Known rows, with every way that one mark hangs from another:
q712(q736(q450(q734(q54)) q800(q955))): 0.808; 1.963; -0.862; -0.589; 0.062; -2.346; -2.675; -1.983; 0.780; -2.131; 0.812; 0.211; -1.967; 0.209; -2.212; -2.619; -0.277; 2.380
q236(q712(q736(q450(q734) q800(q955)))): -0.813; 0.064; -0.339; -1.334; -0.226; -2.792; -1.678; -3.308; 1.616; -4.022; 1.556; 1.260; -1.979; 1.360; -1.816; -3.981; 0.512; 1.282
q712(q736(q800)): 1.673; -0.079; -0.763; -1.342; 2.995; -2.972; 3.516; -0.475; 1.833; -3.662; 0.023; 0.883; -2.848; -0.432; -0.847; -0.259; -1.139; 2.503
q54(q236 q712): 3.531; -0.738; -1.101; -0.961; 0.834; -3.218; 2.713; -0.732; -0.766; -1.819; -0.431; 0.102; 0.353; -1.553; -3.798; 2.445; 0.423; -0.916
q450(q734(q54 q712 q800(q955))): 4.742; 0.815; -3.094; -1.759; -3.693; -2.587; -3.517; 0.840; -1.987; 0.392; -0.771; 0.507; 0.826; 0.226; -3.703; -0.136; 1.157; 0.392
q54(q236): 3.465; -0.508; -1.017; -0.226; 1.847; -3.546; 2.297; 0.309; -0.649; -2.123; 0.028; 1.644; -1.184; -0.799; -2.609; 2.525; -0.148; 0.642
q450(q734(q54)): 3.575; 0.297; -1.533; -0.178; -0.283; -3.128; 0.117; 0.140; -0.353; -2.597; -0.860; 0.864; -2.133; -0.987; -2.341; 1.477; 0.491; -0.078
q800(q955): 1.665; -1.265; -1.540; 0.117; 0.509; -2.778; 0.025; -0.064; 0.417; -1.463; 0.502; 2.345; -1.767; 0.417; -1.893; 0.501; 0.201; 0.214
q236(q712(q736(q450(q734(q54 q800))))): 3.036; 1.580; -1.288; -1.741; -1.928; -2.612; 2.598; -0.425; -0.163; -4.117; -0.469; -0.865; -0.477; -0.610; -2.227; -1.439; 0.707; 1.221
q736(q450 q800(q955)): 0.030; -0.336; -0.390; 1.232; 1.674; -2.441; -3.573; -3.782; 1.864; -1.189; 1.113; 1.274; -2.491; 2.114; -1.682; -1.578; -0.430; 2.425
q734(q54(q236) q712(q736) q800): 6.671; 1.916; -2.874; -3.645; -0.890; -2.638; 4.903; 2.761; -3.248; 0.427; -1.482; -0.255; 1.750; -1.865; -4.140; 1.731; 0.106; 2.297
q236(q712(q736(q800))): 1.304; -0.882; -0.387; -2.353; 2.139; -2.865; 4.984; -1.541; 0.825; -3.945; -0.109; 1.612; -2.131; 0.258; -1.700; -1.177; 0.454; 1.569
q450(q734): 2.151; -0.776; -1.183; 0.118; 0.687; -3.669; -0.748; -0.136; 1.556; -4.237; -0.023; 0.905; -2.850; -0.605; -1.235; 1.217; -0.270; -0.191
q955(q800): 3.106; -0.887; -1.537; -0.681; 3.228; -3.703; 0.455; -0.021; 1.486; -0.979; 0.974; 0.711; -3.784; -0.602; -2.666; 1.105; 0.815; -0.835
q236(q712(q736(q800(q955)))): 0.428; -0.925; -0.634; -2.393; 0.842; -2.434; 2.839; -1.336; 0.128; -2.816; 0.781; 2.592; -1.431; 1.012; -2.234; -2.247; 0.904; 1.166
q712(q736(q450(q734) q800)): 0.281; 0.863; -0.237; -0.322; 1.968; -3.423; -1.160; -2.441; 3.377; -4.731; 0.768; -0.606; -3.441; -0.001; -0.499; -1.898; -1.569; 2.670
q54(q236(q712(q736))): 2.831; -0.565; -1.002; -2.859; 1.275; -3.327; 7.082; 0.872; -1.340; -3.136; 0.091; 1.991; -0.317; -1.296; -2.984; 0.948; 0.822; 0.446
q734(q712(q736) q800(q955)): 3.327; 0.004; -2.895; -2.990; -1.509; -2.590; 1.964; 1.984; -0.366; -0.477; -0.020; 0.649; 0.393; -0.209; -2.313; -0.658; -0.289; 1.576
q734(q54(q236)): 4.897; 0.598; -1.432; -0.529; 1.063; -2.885; 2.881; 0.664; -2.575; -0.656; -0.899; 1.549; -0.476; -1.207; -3.739; 2.836; 0.649; 0.811
q236(q712): 2.176; -1.993; -0.933; -1.008; 0.902; -2.940; 3.860; -0.970; -0.010; -2.963; -0.507; 2.113; -1.710; 0.398; -2.040; 0.813; 1.281; -0.142

Rows:
1.857; 0.079; -0.545; -1.796; 1.590; -3.049; 5.494; -1.182; -0.424; -2.956; 0.585; 0.922; -0.815; -0.539; -2.685; -0.184; 0.299; 1.501
q54(q236(q712(q736(q450))))
4.125; 0.503; -2.088; -0.936; -2.778; -1.846; 0.339; -0.075; -1.652; -0.324; -0.905; -0.126; 1.639; -0.645; -4.095; 0.415; 1.457; -0.735
q734(q54(q712) q800(q955))
1.399; 0.420; -1.213; 1.308; -2.098; -3.060; -5.356; -1.324; 1.777; -3.257; 1.294; -0.115; -1.165; 0.959; -1.362; -1.225; -0.283; 0.719
q736(q450(q734(q800(q955))))
0.841; 0.995; -0.413; -1.174; 1.126; -2.569; 0.061; -2.835; 0.279; -1.409; 1.264; -0.300; 0.545; -0.250; -3.530; -1.628; -0.106; 1.489
q54(q236 q712(q736(q450 q800(q955))))
-0.188; 0.441; -0.553; -0.305; 1.972; -2.416; -0.431; -2.275; 2.113; -2.140; 1.322; 0.901; -2.345; 1.021; -1.258; -2.453; -1.072; 3.065
q712(q736(q450 q800(q955)))
3.086; 0.843; -2.286; -3.330; 0.230; -1.834; 1.300; -0.191; -1.643; 1.530; -0.685; 1.511; -0.331; 0.180; -3.622; -1.166; 0.509; 2.672
q734(q54 q712(q736(q800(q955))))
-0.434; 0.835; -0.577; -0.954; -0.254; -2.928; -3.068; -3.411; 2.467; -3.395; 1.317; -1.126; -1.116; -0.095; -2.077; -3.134; -0.456; 0.553
q54(q712(q736(q450(q734) q800(q955))))
3.628; 1.875; -2.747; -2.400; -1.911; -1.713; 0.937; 0.469; -1.296; 1.420; -0.561; -0.376; 0.858; 0.085; -3.101; -1.246; -0.017; 3.006
q734(q54 q712(q736(q450)) q800(q955))
4.343; 3.110; -1.318; -0.906; -1.100; -3.112; 0.813; 0.722; -0.820; -3.280; -0.016; -1.448; 0.096; -1.742; -2.812; 0.312; -0.567; 1.983
q712(q736(q450(q734(q54(q236) q800))))
4.577; -0.181; -1.161; -1.680; 0.254; -2.652; 4.614; -0.327; -3.567; -0.981; -0.950; 2.310; 0.325; -0.507; -4.546; 1.996; 2.209; 0.060
q734(q54(q236(q712)))
4.662; 1.319; -1.775; -3.028; -2.299; -2.195; 4.713; 1.934; -3.924; -1.325; 0.097; 1.728; 2.322; -0.793; -4.359; -0.250; 2.080; 0.257
q734(q54(q236(q712(q736))) q800(q955))
-0.530; -0.180; -0.278; -1.434; 1.154; -2.205; 1.229; -3.370; 1.076; -2.468; 1.198; 1.678; -1.627; 1.658; -1.983; -3.375; 0.618; 2.215
q236(q712(q736(q450 q800(q955))))
1.065; 1.160; -1.446; -0.964; -2.813; -2.926; -1.720; -0.771; 1.972; -3.888; 1.051; -2.011; 0.300; -0.912; -2.074; -2.327; -0.381; -0.160
q54(q712(q736(q450(q734(q800(q955))))))
2.711; 1.251; -0.785; -1.636; -1.254; -3.591; 1.748; -0.491; 0.097; -5.048; 0.923; -0.541; 0.100; -0.667; -2.396; -1.116; 0.286; 0.825
q54(q236(q712(q736(q450(q734(q800))))))
0.611; 0.471; -0.288; -0.281; 3.278; -2.878; 1.857; -2.374; 2.783; -3.273; 0.367; -0.046; -3.200; 0.275; -0.604; -1.364; -1.686; 3.472
q712(q736(q450 q800))
1.616; -0.194; -0.777; -2.063; 2.042; -2.896; 3.944; -1.534; 1.689; -3.382; -0.442; -0.586; -1.366; -1.220; -2.070; -0.365; -0.565; 0.932
q54(q712(q736(q800)))
3.792; 2.013; -0.941; -2.689; 0.200; -3.069; 1.504; -0.792; -1.356; -2.815; -0.492; -0.843; 0.398; -2.383; -4.271; 0.192; 0.467; 0.174
q450(q734(q54(q236 q712(q736(q800)))))
0.911; -0.718; -0.633; -1.584; 1.567; -2.769; 5.490; -1.367; 1.134; -3.448; 0.051; 0.754; -2.212; -0.039; -1.437; -0.988; 0.125; 1.510
q236(q712(q736(q450)))
2.807; 1.638; -1.576; 0.923; -2.810; -2.488; -4.661; -1.004; -0.099; -1.964; 0.314; -0.063; -0.565; 0.566; -2.467; -0.909; 0.441; 0.966
q736(q450(q734(q54 q800(q955))))
6.550; 1.668; -2.727; -1.923; -2.331; -3.171; -1.304; 1.051; -3.006; -0.198; -1.190; -0.201; 1.428; -0.997; -4.406; 1.916; 0.829; 0.783
q450(q734(q54(q236) q712 q800))
2.801; -0.180; -2.336; -2.973; 0.156; -3.526; 1.939; 1.318; 0.869; -2.498; -0.513; 0.275; -1.626; -1.314; -1.798; 0.227; -0.645; 0.897
q450(q734(q712(q736)))
3.945; 0.784; -2.062; -3.373; 1.679; -2.255; 3.575; -0.277; -0.981; 0.380; -1.620; 0.577; -1.065; -0.421; -3.007; -0.020; -0.179; 3.247
q734(q54 q712(q736(q800)))
6.129; 1.117; -2.903; -2.113; -2.435; -2.233; -0.435; 1.257; -4.113; 2.586; -0.702; 1.124; 2.547; -0.028; -5.077; 1.503; 1.376; 1.118
q734(q54(q236) q712 q800(q955))
5.034; 0.497; -1.871; -0.945; -1.565; -2.197; 2.544; -0.143; -1.175; -1.536; -1.793; -1.059; 0.829; -1.444; -3.485; 1.734; 0.864; -0.280
q734(q54(q712) q800)
0.737; 0.485; -1.150; -1.339; -2.617; -2.853; -0.467; -0.653; 1.094; -4.490; 1.352; 0.291; -0.439; 0.527; -1.643; -3.075; 0.616; 0.386
q236(q712(q736(q450(q734(q800(q955))))))
1.477; -0.101; -0.567; -2.794; 0.682; -2.685; 2.996; -0.950; -1.464; -2.362; 1.303; 2.759; 0.106; 0.447; -3.380; -1.465; 1.277; 1.037
q54(q236(q712(q736(q800(q955)))))
2.864; 1.264; -1.121; -2.436; -0.011; -2.838; 1.607; -1.353; 0.238; -3.461; -0.921; -1.125; -0.883; -1.882; -2.992; -0.643; 0.221; 0.259
q450(q734(q54(q712(q736(q800)))))
